What can hang from each mark
faka: batol rizi
batol: faka moge
moge: povo rizi
belud: povo
povo: belud moge rorif
rizi: faka moge
rorif: povo

Known rows, with every way that one mark hangs from another
(rorif (povo (moge (rizi faka)))): [-1.02 -3.77  0.12  0.32 -1.33  0.23  3.04  0.12 -0.37 -0.98  0.12  0.14
  3.01  2.83  0.35 -2.15  0.56 -5.18  1.86 -3.81]
(rorif (povo belud (moge (rizi faka)))): [-1.16 -3.42  0.83 -0.04 -1.40  1.37  0.93  1.47 -1.13 -1.30 -1.86  0.50
  1.91  3.93  0.23 -3.09  0.11 -4.96  2.70 -3.29]
(belud (povo moge)): [-0.84 -2.41  1.53 -0.05  0.36 -0.55  1.46  2.57  0.36  0.87  3.00 -1.12
  2.69  0.96  0.65  1.33  0.37 -1.25 -0.73 -2.29]
(belud (povo (moge (rizi faka)) rorif)): [-1.13 -3.16  0.28  0.28 -1.66  1.35 -0.15  1.66  0.25 -0.97  2.73 -0.36
  4.02  0.44  1.67 -0.88  0.81 -4.69  1.31 -4.09]
(rorif (povo moge)): [-0.89 -2.03  1.95 -0.12 -0.83 -1.96  1.75 -0.07 -0.22  0.27 -0.33 -0.34
  2.12  3.33 -0.23 -0.48  0.21 -1.29  1.00 -2.22]
(faka rizi): [ 0.19  1.23 -0.42  0.09  0.26  0.00  0.01 -0.41  0.73  0.00 -0.27  1.34
  0.63 -1.78  0.22  0.07 -0.19 -0.19  1.21 -0.03]
(rizi (faka batol)): [ 0.44 -0.30  0.45 -0.28 -0.99  1.18  2.45 -1.63 -0.78 -1.22  2.72 -1.05
 -0.69  2.86  0.51 -0.46  0.14 -0.66 -1.05  0.26]
(faka batol (rizi moge)): [ 0.37 -1.70 -1.16 -0.26 -0.10  0.75  1.17 -1.42  0.63 -0.66  0.64  0.44
  1.49  0.81 -0.53  0.31 -0.27 -0.05 -1.09  1.01]
(rorif (povo belud)): [-0.88  0.38  1.81 -0.30  0.15 -0.83 -1.74  0.30 -0.44 -0.75 -4.44  0.74
 -1.43  4.01  0.77 -1.72 -0.45 -1.07  1.54 -0.71]
(povo (moge rizi) rorif): [-0.66 -2.79 -0.95  0.10 -2.46  0.98 -1.90  0.70 -0.38 -0.44 -0.10  0.35
  3.82 -0.43 -1.11 -1.94  0.16 -1.88  1.59 -2.35]
(batol (moge (rizi faka))): [ 0.22 -3.16 -1.68  0.35  0.47  1.37  4.86  1.74 -0.49 -0.92  2.09  0.17
  1.00  0.48  0.85 -1.86  0.44 -5.76  0.60 -1.31]
(batol (faka rizi) (moge povo)): [ 0.02 -2.08  1.05  0.22  1.38 -1.38  5.66  1.95  0.73 -0.39  0.49 -0.02
  1.87 -0.44 -1.56  0.01 -0.03 -2.47  0.27 -0.32]
(faka (batol (moge (povo belud)))): [ 0.58 -2.82  1.09 -0.42  1.18 -0.25  3.29  3.14 -1.22  0.41  0.34 -1.55
  0.18  5.42 -1.55 -1.20 -0.88 -0.53 -1.34  1.27]
(rizi faka): [ 0.15 -0.04  0.53  0.08 -0.54  0.91  1.62 -0.58 -0.16 -0.74  1.86 -0.40
 -0.05  0.13  1.13 -0.01  0.53 -1.41  0.76 -0.57]
(moge povo): [ 0.13 -1.45  0.45  0.39  0.66 -0.67  1.20  1.18  0.40  1.04 -0.11 -0.89
  1.63  0.80 -1.42  0.40 -0.08  0.48 -0.08 -0.28]
(belud povo): [-0.63 -0.47  0.70  0.15  1.35 -0.49  0.11  1.53  0.80  0.22  0.86 -0.42
  0.06  0.84  1.61  1.10  0.16 -1.33 -1.08 -1.19]
(rorif (povo belud moge)): [-1.06 -1.66  2.58 -0.52 -0.78 -0.89 -0.52  1.34 -0.90 -0.12 -2.32  0.00
  1.14  4.26 -0.24 -1.49 -0.25 -1.02  1.83 -1.86]
(povo belud (moge (rizi faka)) rorif): [-0.68 -2.26  0.28 -0.18 -3.05  3.03 -2.72  1.65 -1.27 -1.51 -0.16  0.34
  2.69  0.58  0.03 -2.99  0.21 -3.21  3.26 -2.47]
(batol faka): [-0.62 -0.56  0.87 -0.17 -0.50  0.15  1.01 -0.47 -0.10 -1.73 -0.72 -0.04
 -0.38 -0.27 -0.85 -0.23  0.16 -0.95 -0.55 -0.22]
(batol moge): [ 0.33 -1.43  0.24 -0.11  1.03 -0.88  3.66  1.59 -0.26  0.29  1.62 -0.36
  0.25  0.85  0.46 -0.38  0.07 -1.72 -0.30  0.12]

Rows
[-0.38 -2.68  1.15 -0.10 -0.80  0.77 -3.77  1.65  0.36 -0.04 -2.97 -0.53
  2.41  1.42 -1.12 -0.56 -0.12  0.71  1.55  0.11]	(rizi (moge (povo belud rorif)))
[-0.23 -2.62  1.65 -0.02 -1.32  1.69 -2.09  1.12  0.18 -0.76 -1.07 -0.90
  2.38  1.47  0.02 -0.69  0.37 -0.66  2.27 -0.59]	(rizi faka (moge (povo belud rorif)))
[ 0.43 -4.31  0.23  0.14 -0.26  1.20  3.83 -0.42  0.12 -0.32  2.37 -2.14
  2.53  3.49 -0.88  0.67  0.41 -0.72 -1.65  0.10]	(rizi (faka batol) (moge povo))
[ 0.48 -4.93 -2.05  0.32  1.14 -0.09  5.09  2.28 -0.59  0.29  0.89 -1.12
  2.11  4.00 -2.12 -1.68 -0.56 -3.23 -2.06 -0.18]	(faka (batol (moge povo rizi)))
[-0.20 -2.12 -0.73  0.72 -1.43  1.30 -0.48  0.30  0.28 -0.83 -0.42 -0.20
  2.99  0.16 -0.39 -1.81  0.36 -2.86  1.97 -2.03]	(moge (povo rorif) (rizi faka))
[-0.08 -3.07  1.05  0.34 -1.27  0.69  0.17 -0.31  0.88 -0.38  0.92 -1.28
  3.56  0.47  0.04  0.33  0.84 -0.87  1.38 -0.88]	(rizi faka (moge (povo rorif)))
[-0.18 -1.46  0.60  0.01 -0.55  0.76 -3.59  1.31  1.05 -0.02 -3.29  0.77
  3.14 -0.38 -0.86 -0.53 -0.33  0.49  2.68  0.07]	(faka (rizi (moge (povo belud rorif))))
[ 0.89 -3.11  0.96  0.00  0.64 -0.34  7.12  1.10 -0.68  0.07  4.19 -2.31
  1.16  4.55 -0.34 -0.26  0.15 -1.97 -1.36  0.26]	(rizi (faka (batol (moge povo))))
[-0.80 -2.29 -0.36 -0.26 -2.46  2.07 -4.35  2.16 -1.14 -0.82 -2.00  0.75
  2.63  0.47 -1.21 -2.99 -0.35 -1.88  2.45 -1.94]	(povo belud (moge rizi) rorif)
[ 0.14 -3.06 -0.89  0.13 -0.40  2.84  0.91  1.66 -1.18 -1.09 -0.88 -0.75
  0.72  4.05 -1.32 -2.49 -0.59 -2.69 -0.25 -0.48]	(moge (povo belud) (rizi (faka batol)))
[-0.57 -0.61  2.05 -0.66 -2.51  0.87 -3.95  1.42 -1.06 -0.29 -0.51 -0.14
  1.77  1.03 -0.63 -1.44 -0.14  0.69  2.39 -0.91]	(povo belud moge rorif)
[-1.28 -3.08 -0.22  0.26 -1.10  0.49 -1.79  2.19  0.45 -0.28  0.86  0.02
  3.94  0.31  0.43 -0.87  0.30 -3.27  0.46 -3.46]	(belud (povo (moge rizi) rorif))
[ 0.19 -2.05 -2.01  0.10 -0.94  2.54  2.06 -0.84 -0.84 -1.81  1.27 -0.17
  0.20  2.35 -0.10 -1.93 -0.01 -3.31 -1.00 -0.69]	(moge (rizi (faka batol)))
[-0.11 -0.69  0.58 -0.14  0.79 -0.76  4.68  0.78  0.34 -1.43  0.59  0.90
  0.22 -1.21 -0.18 -0.47  0.04 -3.01  0.45 -0.09]	(batol (faka rizi) moge)
[-0.25 -0.03  1.67 -0.09 -0.89  0.10 -4.07  1.54 -0.19  0.07 -2.88 -0.33
  0.99  1.57 -0.93 -1.21 -0.45  1.17  1.92 -0.14]	(moge (povo belud rorif))
[-0.50 -2.74 -0.42  0.20 -2.98  2.00 -0.39  0.07 -0.55 -1.15  1.85  0.01
  3.83 -0.36  0.02 -2.05  0.69 -3.38  2.36 -2.97]	(povo (moge (rizi faka)) rorif)
[-0.37 -2.15 -1.42  0.66 -0.86  0.40 -2.03  0.84  0.43 -0.06 -2.27  0.17
  2.99  0.09 -1.55 -1.78 -0.17 -1.54  1.09 -1.49]	(moge (povo rorif) rizi)
[ 0.67 -2.25  1.56 -0.11 -0.85 -0.48  4.24  0.10 -0.57 -0.55  3.41 -2.08
  1.62  4.36  0.09 -0.92  0.24 -1.48 -0.24 -0.04]	(rizi (faka (batol (moge (povo rorif)))))
[-0.55 -1.78 -0.16 -0.07 -0.16  0.64  1.43 -0.70  1.16 -1.88 -1.07  1.03
  1.50 -2.34 -0.81  0.40  0.27 -1.71  0.22 -0.16]	(batol (faka (rizi moge)))
[-0.02 -3.62  1.09  0.07  0.16  1.93  0.78  2.27  0.06 -0.10 -0.45 -1.10
  1.93  1.65 -0.40  0.04  0.31 -1.29  1.13 -0.27]	(rizi faka (moge (povo belud)))
[-0.03 -3.49 -1.22  0.59  0.07 -0.53  1.46  2.46  0.16  0.21 -0.69 -0.24
  3.23  1.05 -1.18 -2.04 -0.05 -3.26  0.85 -1.22]	(batol (moge (povo rorif) rizi))
[-0.49 -1.72 -0.73  0.32 -0.92  1.50 -4.37  2.30 -0.29 -0.41 -4.16  0.54
  1.78  1.11 -1.54 -2.76 -0.63 -1.41  2.08 -1.05]	(moge (povo belud rorif) rizi)
[-0.28 -2.74 -1.30  0.41  0.68  1.62 -1.44  3.29 -0.37  0.18 -3.55  0.34
  1.38  1.16 -2.00 -2.09 -0.73 -2.06  0.84 -0.72]	(moge (povo belud) rizi)
